Each row was made from one small tree. The marks that hang from a mark follow it in brackets, in alphabetical order. Every link used is in the known rows. Write each row's tree.
In the rows, zero is written as 128.
Known rows
lamot{lelo}: [132 128 149 131 137 203 117 126 122 143 146 135 133 138 141 121 135 120
 149 120 107 133 132 128 141 111 128 134 126 138 152 119 145 130 105 143]
soro{lelo}: [137 129 131 133 115 153 122 168 132 123 127 133 132 128 133 124 128 134
 156 138 133 114 167 117 132 109 127 135  81 113 137 127 140 156  98 153]
lile{gupa{kozi nuzed{lelo{zumo}}}}: [118 146 132 140 127 155 146 100 154 116  83 133 134 111 124 126 121 108
 126 127 155 110 101 127 109 108 122 128 129 147 111 134 110 125 147 129]
zumo{gupa{nuzed siziz{zuzoke}} lelo}: [124 106 180 106 120 134 129 137 121 117  94 128 157 149 116 141 132  71
 107 149 123 103 152 160 121 175 152 133 145 166 139 112 125 127 149 128]
gupa{siziz}: [126 131 143 117 133 153 122 141 139 125 101 141 132 150 152 129 124 102
 126 126 119  94 135 125 140 134 129 136  92 153 155 117 123 135 123 141]
lamot{lelo{nuzed soro}}: [133 136 133 125 161 175 121 118  94 135 187 136 122 146 143 125 145 129
 134 122 116 164 159 113 151 122 124 144 121 140 128 130 122  89  94 138]
soro{lelo{lamot lile nuzed}}: [146 139  93 133 125  39 126 142  71 123 235 132 134 116 122 132 131 180
 144 145 133 112 185 100 125 130 120 127  54 113 120 136 122 111 113 143]
zumo{gupa{kozi} lelo{nuzed soro}}: [126 111 127 121 132 114 135 133 106 135 126 134 131 127 132 136 133 111
 127 137 145 190 199 126 134 161 141 133 139 168 133 107 131  96 155 130]
lamot{lelo{soro zumo}}: [136 144 124 143 157 188 121 112 164 128 128 134 114 129 132 125 148 109
 146 115 128 161 114 154 144 109 135 155 135 133 141 133 135  87 104 139]
zumo{gupa}: [132 122 146 132 113 154 129 151 147 141 123 114 145 125 134 118 129 111
 136 123 122 141 150 125 134 127 135 139 116 136 150 101 150 134 142 141]
siziz{gupa{kozi lile nuzed}}: [120 122 101 125 121  92 133 112  90  98 139 127 123 133 131 144 121 124
 114 141 145 128 113 156 118 120 124 115 142 122 104 127 119 154 138  84]
zuzoke{rovat siziz{gupa{kozi}}}: [123 110 117 122 123  94 130 141  79 144  90 132 110 129 147 132 129 134
 125 144  96 176 100 128 143  95 132 126 171 119 110 141 147 167 151 113]
siziz{gupa{kozi} zuzoke{rovat}}: [126 110  96 135  96 116 118 127  78 113 107 124 101 126 152 136 113 135
 131 150  93 131  90 125 123 111 142 131 184  87 103 147 149 146 120 110]
lamot{lelo{lile}}: [134 130 148 135 130 157 116 116 116 152 180 133 124 134 133 126 139 138
 140 120 108 127 117 124 126 126 129 124 111 128 155 118 135 105 105 129]
soro{lelo{zumo}}: [142 143 111 143 122 132 123 153 164 112 125 138 126 114 124 127 126 130
 153 138 147 120 139 143 133  99 136 148  79 116 132 136 140 137 106 153]
nuzed{gupa lelo}: [126 130 165 144 101 181 139 118 146 144  96 127 138 120 127 110 125 115
 131 114 116 114 151 128 106  92 108 112  89 115 145 121 145 157 104 155]
zumo{gupa{kozi} lelo{lamot nuzed}}: [131 112 107 121 124  72 136 129  79 134 161 134 148 107 125 136 120 132
 136 142 133 166 208 124 129 156 136 126 130 177 136 106 144 117 180 138]
zuzoke{rovat siziz{gupa{lile{lelo}}}}: [119 110 155 111 128  90 125 122 118 144 101 126 121 132 106 126 130 140
 100 130 105 164  62 140 143 122 133 117 193 106 106 147 127 169 139 101]
nuzed{gupa lelo{lile soro zumo}}: [133 148 137 159 112 121 141  93 185 138 103 122 113 111 109 119 141 119
 123 106 140 137 120 150  93 103 116 123  79  98 140 136 124  90 105 138]
rovat{zuzoke{siziz{gupa}}}: [138 134 132 130 121 170 117 134  94 126 123 118 134 126 128 114 138 109
 140 135 119 117 105 143 133 105 128 107 135 102 123 130 158 145 131 123]
zuzoke{siziz{gupa}}: [130 115 125 125 128 164 122 148 124 132 111 121 136 131 135 121 137 121
 126 133 112 145 113 140 142 101 131 133 139 103 123 136 149 159 136 121]
lamot{lelo{lile{gupa{kozi}} nuzed}}: [127 135 124 124 143 131 123  99 119 149 189 132 121 128 135 132 135 159
 130 123 116 120 120  88 126 136 125 120 117 141 122 126 109  83 123 122]
nuzed{gupa lelo{soro zumo}}: [130 146 140 156 120 164 142 102 190 129  75 125 119 115 118 113 135 102
 129 108 139 141 132 154 110  90 115 133  99 109 137 135 134 115 106 153]
lile{lelo{nuzed}}: [126 135 141 121 132 146 125 118 113 132 172 141 144 113 132 121 118 164
 123 120 121 139 131  97 140 128 128 127 131 135 118 134 118 123 125 139]
lamot{lelo{nuzed soro zumo}}: [138 151 115 133 167 153 122 101 129 125 183 139 117 133 132 129 143 127
 133 121 129 171 130 139 152 111 133 155 120 144 125 139 123  71 102 138]
lelo{lile}: [136 137 134 139 113 129 121 130 117 139 164 130 123 122 139 129 122 144
 139 121 131 124 125 108 116 130 127 122  91 119 155 114 133 118 121 125]
rovud{zuzoke{siziz}}: [131 114 121 126 131 175 118 182 122 150 131 124 122 156 142 125 120 125
 135 129 137 132 119 128 151 133 126 129 161 124 151 121 154 129 116 137]
lile{gupa{kozi siziz}}: [114 128 125 117 135 164 129 137 186 126  45 134 127 139 153 130 123 108
 132 122 130  81 123 100 129 143 127 131 121 153 134 120 107 129 145 134]
nuzed{gupa{siziz}}: [125 132 145 120 126 149 132 137 177 132  78 134 131 140 147 125 126 112
 128 118 109  91 161 125 122 118 118 124  79 137 149 118 129 156 116 143]
lamot{lelo{soro zumo{gupa{siziz}}}}: [131 132 138 129 157 154 127 121 196 132  94 125 127 145 123 126 161  79
 123 118 115 147 116 171 149 134 143 160 131 152 143 124 125  67 125 140]
lamot{lelo{lile zumo{gupa{kozi}}}}: [135 131 114 146 125 104 128 103 158 151 151 127 123 116 122 133 143 125
 138 124 118 153  95 156 123 125 142 135 128 143 146 116 139  72 142 125]
lile{gupa lelo{lamot zumo}}: [126 146 112 136 141 154 129 114 229 120  88 123 141  77 104 113 126 154
 134 104 137 104  96 115 123 130 133 143 155 124 112 148 117 119 159 142]
gupa{kozi lile siziz{zuzoke{rovat}}}: [116 117 121 119 119  80 126 115  87 119  93 138 104 172 140 150 103 106
 123 141 122 106  66 128 128 162 133 116 161 144 136 127 109 134 118 112]
lile{gupa{kozi} lelo{lamot nuzed}}: [117 133  94 123 143 122 136 112 138 127 134 130 142  94 128 121 119 177
 132 117 129 117 135  75 128 143 120 122 157 142  94 143 103 115 162 136]

Write each row's tree
[117 124 131 120 137 117 128 110 135 100 128 120 129 127 106 131 140 130
  96 125 143 133 100 160 122 137 128 124 168 101  92 143 103 138 123  88] -> siziz{gupa{lile{lelo{soro}} nuzed}}
[132 117 153 121 127 103 137 138  98 126 139 127 160 109 110 131 134 107
 128 139 136 145 203 151 120 151 138 131 133 169 140 105 146 145 174 131] -> zumo{gupa{nuzed} lelo{lamot}}
[132 122 126 131 141 154 123 138 117 121 111 137 127 115 127 128 135 113
 148 124 147 156 194 132 127 151 132 137 134 145 153 121 141 128 140 143] -> zumo{lelo{lamot soro}}
[121 130 147 116 127 124 132 123 179 129  87 128 128 151 128 131 121 109
 120 115 129  87 136 136 118 138 114 112  85 135 150 112 116 157 112 126] -> nuzed{gupa{lile siziz}}
[130 136 115 131 126 137 130 124  50 115 125 126 132 128 134 126 137 108
 139 148 129 125 108 150 125 103 125  99 147 122 103 133 147 147 146 110] -> rovat{zuzoke{siziz{gupa{kozi nuzed}}}}
[130 105 107 123 125 165 113 179 136 138 126 116 120 146 135 124 129 129
 117 135 124 121 113 147 149 125 129 134 174  99 131 132 156 131 118 122] -> rovud{zuzoke{siziz{gupa}}}
[143 145  95 132 133  49 127 113  57 129 252 130 132 109 135 132 120 178
 132 129 128 128 162  94 124 136 118 124  75 131 133 124 122  99 136 127] -> lelo{lamot lile nuzed}
[119 129 138 149 117 156 136 109 151 142  90 121 115 124 123 120 141 117
 125 113 146 125 108 105 102 138 117 115 122 113 136 128 106  83 124 130] -> nuzed{lelo{lile{gupa{kozi}} soro}}
[127 126 151 118 122 130 118 136 102 123 100 136 117 159 150 135 114 107
 122 139  97  94  96 115 137 140 139 138 135 132 140 134 126 136 109 138] -> gupa{siziz{zuzoke{rovat}}}
[137 128 125 119 136 116 123 124  72 123 187 146 143 109 127 133 116 145
 137 136 136 143 202 115 131 144 129 129 107 162 143 121 139 134 145 142] -> zumo{lelo{lamot nuzed}}
[129 105 124 116 126 118 114 175 110 148 121 122 104 147 138 128 126 135
 109 141 105 144 101 135 154 119 131 132 188 103 124 138 157 142 120 116] -> rovud{zuzoke{rovat siziz{gupa}}}
[133 115 124 130 100 133 111 131  93 114 123 117 111 131 140 128 119 133
 121 143  90 119  90 126 127 108 144 138 167  75 109 148 151 149 108 115] -> siziz{gupa zuzoke{rovat}}
[124 140 125 137 140 137 127 103 190 116 108 130 119 122 102 127 126 128
 126 105 164 153  75 152 131 144 132 132 157 124 130 135 106 108 120 116] -> gupa{lile{lelo{soro zumo}}}
[143 132 102 143 115  73 124 154 107 126 177 127 129 113 121 128 136 164
 155 138 133 104 169 117 116 128 123 126  69 104 137 131 134 129 116 144] -> soro{lelo{lamot lile}}
[129 113 110 132 103 155 110 121 127 102 136 106 123 139 119 131 115 122
 121 135 126  97  78 150 117 134 138 128 161  72 119 135 136 139 102  99] -> siziz{gupa{lile} zuzoke}
[130 114 137 120 131 129 120 177  94 160 128 130 105 155 144 128 117 133
 126 134 117 150 105 117 156 129 127 130 175 132 143 127 154 140 116 134] -> rovud{zuzoke{rovat siziz}}
[125 137 142 123 126 138 133 116 142 137 150 135 142 108 130 119 119 171
 124 115 114 133 150  98 126 115 119 117 118 124 113 135 121 141 119 143] -> lile{lelo{nuzed{gupa}}}
[126 126 157 124 123 100 139 129 117 125 154 113 147 141 111 132 125 107
 117 128 151 138 132 147 124 144 129 125 123 153 134  99 125 143 144 110] -> zumo{gupa{lile nuzed}}
[113 128 151 116 138 131 135 116 209 128  60 127 125 146 114 127 135 115
 110 103 130 105 121 139 120 153 117 113 126 127 133 127  97 136 110 125] -> nuzed{gupa{lile{lelo{soro}} siziz}}
[132 142  76 131 136  58 133 109  98 131 201 124 124 103 137 133 120 179
 136 126 138 112 153  72 115 146 116 118  97 134 116 128 108  93 156 121] -> lelo{lamot lile{gupa{kozi}} nuzed}
[117 125 174 125 112 135 139 105 168 136  77 130 137 155 109 122 125  93
 105 114 128  82 121 149 109 130 105 103  83 131 154 118 111 149 105 137] -> nuzed{gupa{lile siziz} lelo}
[128 112 126 125 102 106 111 118 100 111 134 112 105 141 120 134 113 128
 112 139 109 117  65 139 123 129 140 129 175  77 113 142 137 153 103  98] -> siziz{gupa{lile} zuzoke{rovat}}
[143 138  94 129 134  83 128 155  74 114 204 135 140 119 129 127 127 162
 150 146 131 120 199 104 140 116 119 137  70 124 118 137 131 137 113 155] -> soro{lelo{lamot nuzed}}
[122 118 131 132 131 108 136 127 162 134 121 106 142 125  96 119 139 124
 124 108 142 155 128 142 130 166 129 128 167 129 133 116 119 110 150 124] -> zumo{gupa{lile{lelo{lamot soro}}}}
[142 137  97 131 128  77 135 150 106 120 184 129 137 113 128 124 130 170
 151 139 124 110 217 105 125 104 111 128  57 112 112 138 135 154 108 158] -> soro{lelo{lamot nuzed{gupa}}}
[121 117 125 118 131  74 138 132  48 131 109 136 116 133 146 138 131 130
 115 153 103 176 105 137 139  94 130 123 171 131  91 145 136 173 154 102] -> zuzoke{rovat siziz{gupa{kozi nuzed}}}
[108 132 138 124 135 166 140 116 160 123  76 133 139 104 130 127 122 145
 129 119 138 112 109  99 116 135 126 118 173 143  96 137 100 143 155 122] -> lile{gupa{kozi nuzed} lelo}
[127 103 125 112 126  93 114 164 112 144 127 119 101 159 121 132 122 132
 101 138 122 139  80 144 150 136 128 124 192 106 127 134 145 144 116 103] -> rovud{zuzoke{rovat siziz{gupa{lile}}}}
[121 141 148 135 143 170 143 116 128 115 106 116 140 120 118 115 142 109
 124 116 147 107 145 114 115 127 112 132 128 129 112 136 107 123 135 137] -> lile{gupa{nuzed{lelo{lamot soro}}}}
[103 130 146 108 144 148 140 117 176 118  49 141 143 126 133 131 130 123
 111 123 129  82 103 107 123 153 128 119 160 161  99 139  82 133 158 123] -> lile{gupa{kozi nuzed siziz} lelo}
[140 146 119 140 120 108 122 139 217 122 118 125 120 103 106 127 134 145
 142 129 152  92 117 121 113 121 136 139  72 101 124 139 118 112 117 135] -> soro{lelo{lile{gupa} zumo}}
[119 114 109 122 134 101 137 124  82 117 123 124 131 144 125 140 129 119
 117 142 140 150  97 159 131 117 124 113 159 126 104 133 124 162 151  89] -> zuzoke{siziz{gupa{kozi lile nuzed}}}
[129 108 164 126 124 166 128 148 162 138  82 122 135 126 118 125 144  88
 131 123 142 172 187 142 129 158 145 141 141 149 156 102 144 119 146 137] -> zumo{gupa lelo{soro}}
[145 161 104 137 131  62 124  99 118 123 226 139 120 107 130 137 115 163
 123 127 145 137 114 119 125 119 133 138  68 131 132 131 117  80 127 123] -> lelo{lile nuzed zumo}
[113 129 125 117 135 160 135 127 135 104  68 127 131 148 148 140 119 100
 125 138 130  65 103 110 117 150 131 130 146 146 108 134  97 129 136 122] -> lile{gupa{kozi nuzed siziz{zuzoke}}}
[124 140 131 132 128 132 124 101 181 120 123 134 130 114 101 128 113 138
 124 110 155 133  67 149 128 135 133 126 146 128 136 130 115 126 128 120] -> gupa{lile{lelo{zumo}}}
[131 140 129 122 128 108 133 111 121 130 184 127 129 132 129 130 110 150
 125 119 138 127 159 110 124 120 111 113  81 131 130 116 122 147 108 123] -> lelo{nuzed{gupa{lile}}}
[124 123 125 132 118 111 146 140  93 129 125 124 143 127 143 134 127 112
 134 138 133 152 153 134 124 124 131 127 132 161 125 105 136 136 163 123] -> zumo{gupa{kozi nuzed}}
